Known rows, with every way that one mark hangs from another:
{J_578 J_327}: [ 15.0   1.7 -18.0  -5.2   0.2   8.6   1.4  12.8   6.3   0.1   6.1   1.0
  17.6   8.1   4.1  -9.3   4.1   2.6   0.0  -8.9  11.3 -13.5   0.7]
{J_116 {J_303 {J_405 J_878 J_979}}}: [ 42.4   9.8 -11.4   0.3  19.4 -15.5  27.5   3.8 -18.2 -15.7  19.1  -8.6
   9.3 -17.5  22.2 -37.6 -18.9   4.6  -5.0   3.9 -47.6 -32.8  25.6]
{J_327 J_578}: [ -4.6  12.6   2.6   1.8  -7.1  -8.9   0.9  -3.2  13.2  16.7   6.2  -0.3
   8.8 -11.8   9.3  12.5   0.0  -6.3  -4.1  -9.3  11.2   9.9   8.1]
{J_303 {J_405 J_150 J_878 J_978 J_979}}: [ 39.0  -6.2 -20.6   4.2  53.1 -19.4  -5.9 -31.1 -12.8   4.2   5.1 -44.7
 -31.2   0.7  47.0  -6.4  11.1   6.0 -25.2   1.4 -38.1 -37.4  14.0]
{J_878 {J_405 J_303 J_978 J_979}}: [ 19.2  17.1 -44.2   0.0  29.8 -20.2  -7.2 -10.4   1.1  -2.0  11.0 -29.0
 -22.8  10.0  66.8   8.1  31.1  15.2 -13.4  -4.5  -8.8   5.0  13.3]
{J_578 J_405}: [ 10.8  -1.0 -18.8  -4.9  -1.3   3.4   5.0  -1.0  -6.6  -5.9  16.2  -6.5
   9.4   8.7   9.8  -0.6  -9.2   3.2   1.1  -6.8  30.3  -7.3   1.1]
{J_116 {J_303 {J_405 J_878 J_978 J_979}}}: [ 41.1  13.9 -17.8   3.3  37.9 -18.0  22.3  -2.8  -3.6  -9.0  17.7 -24.3
 -10.7  -9.6  26.1 -23.5  -7.1   9.9 -14.9  -2.2 -22.8 -27.7  36.1]
{J_878 {J_405 J_150 J_978}}: [ 21.2   9.5 -12.9 -10.4   9.6 -11.2  -9.5 -21.1  -0.4  18.7  12.4 -28.0
 -30.8   4.2  43.5  10.0  30.8   9.9 -30.0 -11.1  -0.7  -7.3  11.4]
{J_979 {J_405 J_150}}: [ 21.2   7.9   0.6   9.8 -21.5   0.1  -9.9 -25.6 -25.2   3.0   7.0 -18.8
  -6.8   1.8  33.4   0.1  -2.6  10.5 -13.0  -6.3 -25.4  -6.7  -3.8]
{J_979 {J_405 J_303 J_978}}: [ 11.5  20.3 -25.2  13.3   7.0  -4.0  -8.2 -24.6  -1.4   0.3   0.2 -27.5
 -16.9  13.1  35.6  18.0   4.7  20.1 -16.1 -18.6  12.9  25.5  13.9]
{J_117 {J_405 J_878}}: [ 17.7  -4.6  -4.3  -9.3  40.1  -0.5   4.9 -15.2 -11.8  -1.5  10.9  -2.7
   0.8   4.5  29.4 -15.9   6.1   2.0 -11.7 -10.0 -17.1  27.9   5.9]
{J_578 J_327 {J_405 J_303}}: [ 27.1   3.1 -50.3 -10.8   3.8   8.6   5.5  10.0  -5.4  -0.5  11.5 -17.3
  22.9  28.2  28.9  -0.9   5.8   9.8  -0.8 -13.1  31.5 -11.9   7.2]
{J_978 {J_405 J_150 J_303 J_979}}: [ 32.9  -6.0 -25.2 -12.0  11.9 -13.0 -16.7 -16.6  -5.2   2.1  -3.4 -43.7
 -23.8  13.0  47.1  -7.1  11.3 -12.5 -22.3  16.3 -49.2  -3.3   3.4]
{J_117 {J_405 J_979}}: [ 18.6  -8.8 -13.3   0.0  17.1  -5.9   5.1 -11.5 -11.4 -10.1  12.7  -8.5
   8.4   4.6  27.8 -11.0   2.1  -2.8  -1.5  -3.5 -28.7  21.1  -8.3]
{J_578 J_327 J_405}: [ 20.1  -1.3 -37.0  -8.7  -0.4  12.9   5.8  10.7  -0.3  -1.3  22.9  -8.3
  28.5  16.2  16.1 -11.3  -2.2   5.8  -0.2 -18.0  38.0 -23.6   2.9]
{J_978 {J_405 J_303 J_878 J_979}}: [ 23.7   0.8 -36.1  -9.4  46.4  -9.8 -10.4 -10.2   1.6 -11.3   4.5 -30.7
 -20.7   7.2  50.8 -20.8   5.4 -13.2 -15.5  11.8 -37.0   6.2  11.5]
{J_978 J_405}: [ 12.6  -8.1  -5.0 -11.0   6.5  -0.4  -6.0 -12.3  18.4  -1.5  10.4  -8.0
  -9.6   0.8  -4.0 -14.1  -9.0 -11.0 -25.6  -6.5   2.5  22.0   6.3]
{J_117 {J_405 J_150 J_303 J_878 J_978}}: [ 31.0  -1.4 -20.5 -16.9  56.2  -7.6 -10.7 -34.3 -12.3  17.9  -7.5 -43.3
 -29.5  22.0  61.8   8.2  34.8  10.8 -29.3  -2.5 -20.6  29.2  14.7]
{J_978 {J_405 J_303 J_878}}: [ 16.8  -1.2 -23.7 -15.4  41.9  -3.3  -7.5 -13.7   4.6  -4.7  -0.3 -17.5
 -22.0   8.4  31.3 -18.1   3.4  -8.3 -27.4   1.7 -14.9  25.2  18.7]
{J_116 {J_303 {J_405 J_150 J_978 J_979}}}: [ 51.1   7.7  -8.3  -0.5   3.3 -22.5  17.2  -6.8  -8.2   2.5  13.3 -37.6
 -11.6  -6.1  20.7  -7.5  -0.5   8.9 -21.5   0.3 -32.6 -38.4  24.7]
{J_303 J_116 {J_405 J_878}}: [ 36.0  -8.4  -4.7   8.3  35.1   7.9  19.6 -30.3  -5.3 -14.8 -12.3  18.5
  -0.6  -1.5   8.4 -25.7 -12.6  18.2 -16.4 -13.8 -15.7 -12.6  26.1]
{J_303 J_116 {J_405 J_878 J_979}}: [ 40.0  -5.3 -20.3  14.8  40.9   3.5  16.8 -24.1 -11.1 -28.5  -8.7  10.3
  -2.6  -4.0  27.6 -31.7 -12.3  14.0  -6.8  -8.6 -40.3 -28.9  17.3]

Rows:
[ 33.7   2.7 -56.3  -6.7  33.8   8.6   2.4  14.1 -14.1 -16.8  23.3 -22.9
  23.8  14.6  55.2 -24.1  -2.4  -1.2   7.0  -4.9   7.9 -46.4   1.9]
{J_578 J_327 {J_405 J_878 J_979}}
[ 47.4  -3.6 -16.7 -16.8  36.8  12.4  -6.9 -31.6   0.5  -1.9 -32.0 -19.6
 -28.8   9.9  45.9 -23.3  15.1  -0.5 -31.6   8.2 -33.8   7.0  25.5]
{J_978 {J_405 J_150 {J_303 J_116} J_878}}
[ 29.2  -2.7 -18.1 -23.0  34.3  -6.7 -17.0 -22.6  -6.1   9.6  -7.0 -39.5
 -31.8  10.0  46.9 -16.3  13.2 -10.7 -35.2  10.7 -35.2   8.5  12.8]
{J_978 {J_405 J_150 J_303 J_878}}
[ 18.9  11.7 -24.4 -10.1  -8.4 -11.5  -3.4 -12.9 -11.8  27.0   6.2 -34.8
   4.4  10.5  47.4  24.1   7.3  -0.2 -10.3  -0.6  10.5  -4.0  10.3]
{J_327 {J_578 {J_405 J_150 J_303}}}
[ 49.4  -8.8 -16.0  13.2  25.5  -4.7   4.6 -36.7   2.0  -6.7 -17.4 -20.0
 -22.9   5.2  26.5  -0.9   5.3  14.6 -21.7  -7.3 -25.4 -33.2  19.5]
{J_303 J_116 {J_405 J_150 J_978 J_979}}
[ 14.1  -3.7 -11.6  -8.1  57.6  -2.5  -1.4 -22.8   3.3   6.0   7.6 -17.2
 -15.4   8.0  30.3  -0.3  15.6   6.5 -20.9 -16.7   7.6  33.8  14.8]
{J_117 {J_405 J_878 J_978}}
[ 24.8  20.1 -25.9   5.4  30.8  -4.5 -18.3 -38.0 -20.6   8.8  -5.2 -47.5
 -36.0  13.4  69.2   7.5  18.6  19.4 -24.9  -3.6 -19.5  -1.1  15.7]
{J_979 {J_405 J_150 J_303 J_878 J_978}}
[ 28.0  12.6 -40.7   7.7  58.8   7.0  -2.2 -11.5   7.4 -13.6 -32.8 -21.1
 -25.7  11.4  61.9   1.6  21.3  11.7   0.4   6.1 -13.2 -10.2  23.3]
{J_405 {J_303 J_116} J_878 J_978 J_979}
[ 22.3  17.2 -13.4   3.3  27.2   0.5 -15.7 -34.7 -17.0   7.3   4.2 -39.8
 -29.5   2.7  54.3   0.8  10.5  14.6 -23.6  -9.3  -9.0 -11.0  10.3]
{J_979 {J_405 J_150 J_878 J_978}}
[ 12.1  15.6 -43.2   1.9   4.1 -13.2   3.9  -0.4  -4.2   5.1  15.8 -26.9
  16.3   4.0  56.8  17.0  -5.5  -0.9   6.5  -3.4   7.8  -3.2   8.6]
{J_327 {J_578 {J_405 J_303 J_979}}}
[  9.3  19.9 -32.6  -8.6  26.9  -9.9   4.2  -8.8  -4.8  11.6  10.2 -19.5
   8.0   7.4  55.2   8.1   0.2   4.4  -5.5  -7.9  21.9   7.7  20.6]
{J_327 {J_578 {J_405 J_303 J_878}}}
[ 23.4  14.2 -31.9 -13.7  18.3 -10.2  -5.2 -16.9 -19.6  22.6   6.1 -38.0
  -2.6  10.3  68.5  11.1  11.2   1.3 -11.5   4.4  -1.5 -11.3  15.4]
{J_327 {J_578 {J_405 J_150 J_303 J_878}}}
[ 36.8  -2.2 -31.3 -16.7  40.9 -11.3 -16.9 -20.0 -10.3  -2.5  -4.7 -49.4
 -29.3   8.3  65.7 -19.4  15.0 -14.4 -23.3  22.0 -59.8 -10.8   9.8]
{J_978 {J_405 J_150 J_303 J_878 J_979}}
[ 24.0   0.5 -40.5  -0.4  68.0 -13.4  -4.7 -18.6  -6.7  -5.9  -0.9 -36.7
 -18.6  16.5  67.8   3.5  23.7   5.1 -11.5  -3.5 -23.2  25.8  13.5]
{J_117 {J_405 J_303 J_878 J_978 J_979}}
[ 27.1  15.8 -42.9   8.5   7.1  -0.9  10.9  -8.0   2.0  -7.9  -7.2  -6.8
  17.4   3.8  57.1   7.8  -4.0   7.2   9.4  -7.6  12.4  -4.0  17.4]
{J_327 {J_578 {J_405 {J_303 J_116} J_979}}}
[ 25.5   2.8 -45.3 -12.7  30.1  13.4   5.4   9.2 -10.2  -3.9  18.8 -11.2
  20.2  15.3  34.4 -21.6  -2.9   5.5  -3.1 -14.6  30.5 -31.5   8.8]
{J_578 J_327 {J_405 J_878}}
[  4.7  13.3 -30.3  -4.7  -2.5 -10.1   6.4  -3.6  -0.3  14.3  11.5 -14.6
  13.1   8.6  35.8  18.8  -3.8   6.5  -3.9 -13.3  30.7  14.6  12.4]
{J_327 {J_578 {J_405 J_303}}}
[ 38.9  -3.2 -27.7  15.0  63.3   0.1   9.4 -31.2   5.4 -18.9 -11.4  -4.7
 -16.2  -2.9  31.0 -15.7  -2.9  17.6 -14.1 -13.0 -15.4 -24.7  29.6]
{J_303 J_116 {J_405 J_878 J_978 J_979}}
[ 39.7   4.4 -53.4 -16.0  14.8   0.7  -9.0  -3.8  -0.8  16.3   3.4 -51.2
  -7.5  33.6  47.6  16.3  25.1  13.8 -18.5  -7.4  35.2 -25.2  12.0]
{J_578 J_327 {J_405 J_150 J_303 J_978}}
[ 29.5   3.3 -15.2  -2.2  18.9   7.4  -5.7 -24.5   9.0   8.4 -43.3 -24.6
 -30.3  15.4  34.5  20.1  30.1  17.0 -12.7   4.3  -2.5  -3.4  19.4]
{J_405 J_150 {J_303 J_116} J_978}
[ 11.8   9.6 -46.9  -8.6  52.6  -2.2  -3.7 -15.1  -4.7   3.9   2.1 -34.2
 -15.5  20.0  48.8  11.2   8.4   9.0 -12.3  -6.4  33.4   3.3  20.6]
{J_578 {J_405 J_303 J_878 J_978}}
[ 49.0   9.7 -32.8  -5.3   2.5  -4.1   2.1 -19.2 -20.5  -8.6 -18.0 -11.7
 -18.4   4.5  80.1 -10.4  30.1  13.9  -7.2   5.9 -54.0 -17.9  10.2]
{J_878 {J_405 J_150 {J_303 J_116} J_979}}
[ 40.2   5.0 -29.7  -3.2  34.7   5.8  -4.7 -15.6 -20.5 -11.5 -38.2 -25.0
 -19.3   7.7  72.8  -9.9  22.9   6.6   4.7  20.4 -57.0 -33.2  13.5]
{J_405 J_150 {J_303 J_116} J_878 J_979}
[ 14.3   4.7 -16.0  -5.5  17.4 -10.3 -16.7 -18.3   1.0  18.4 -20.5 -41.7
 -32.7  17.7  33.2  24.5  28.7   8.2 -15.1   6.6  -6.6  -2.9  10.6]
{J_405 J_150 J_303 J_978}
[ 28.5   8.6 -22.6  -2.2   3.1   5.4   9.5 -16.8  -3.5  -7.0 -15.8  17.1
  -6.7   6.1  42.5  -7.0  20.5  23.8  -8.8 -12.0 -10.1  15.3  21.0]
{J_878 {J_405 {J_303 J_116}}}
[ 28.4   0.7 -49.2  -3.1   6.2   3.5   6.8  15.5  -6.8 -12.6  23.9 -17.0
  29.9  13.1  35.4 -14.7  -4.8   0.4   9.1  -8.9  17.9 -39.9  -2.6]
{J_578 J_327 {J_405 J_979}}
[ 30.9  -8.2  -7.9  13.3  25.8   2.6  14.2 -33.8  19.9  -8.5 -14.3   6.7
 -14.3   4.9  -8.7  -2.6  -2.8  24.1 -25.7 -25.1  18.4   3.1  28.7]
{J_303 J_116 {J_405 J_978}}
[ 13.3   9.9 -31.9  -0.8  38.5  -7.3  -5.1   2.5 -18.0 -12.4  -8.5 -23.7
 -10.2   7.2  55.1  -8.2  10.7  -2.0   5.9  17.6 -40.3 -11.6   3.5]
{J_405 J_303 J_878 J_979}
[ 42.5  -7.0 -13.3 -15.4   7.0  10.1  -5.8 -30.2   7.9   1.1 -30.2 -16.3
 -22.5  12.8  26.3  -8.9  12.4   0.6 -27.4   2.3 -25.6  12.4  19.9]
{J_978 {J_405 J_150 {J_303 J_116}}}
[ 21.9   8.7 -31.8  -1.1  23.4 -15.0 -19.5 -12.9  -6.2   8.3 -13.6 -52.9
 -33.6  16.7  52.0  21.2  29.1   1.4  -7.4  15.6 -25.5 -18.0   4.3]
{J_405 J_150 J_303 J_978 J_979}
[ 27.0  18.2 -22.3  15.1  19.7  16.4   4.9 -30.4 -19.8 -19.0 -20.6   5.7
  -6.2   7.7  54.4 -14.4  -4.6  27.3  -4.2 -10.5 -21.7   9.0  20.2]
{J_979 {J_405 {J_303 J_116} J_878}}
[ 38.7  17.4 -20.5  12.2   4.5  12.6  -6.5 -39.4  -3.8   0.5 -28.1 -25.4
 -25.7  13.7  53.1  15.0  13.5  28.4 -18.4 -12.5  -5.4   8.8  20.0]
{J_979 {J_405 J_150 {J_303 J_116} J_978}}
[ 37.1 -11.9 -13.7  16.8  15.0   1.1  17.6 -21.8  -2.7 -22.9  -9.0  13.6
   4.5  -2.2  10.0 -21.1 -13.9  11.2  -5.2  -8.2 -30.4 -18.9  13.4]
{J_303 J_116 {J_405 J_979}}
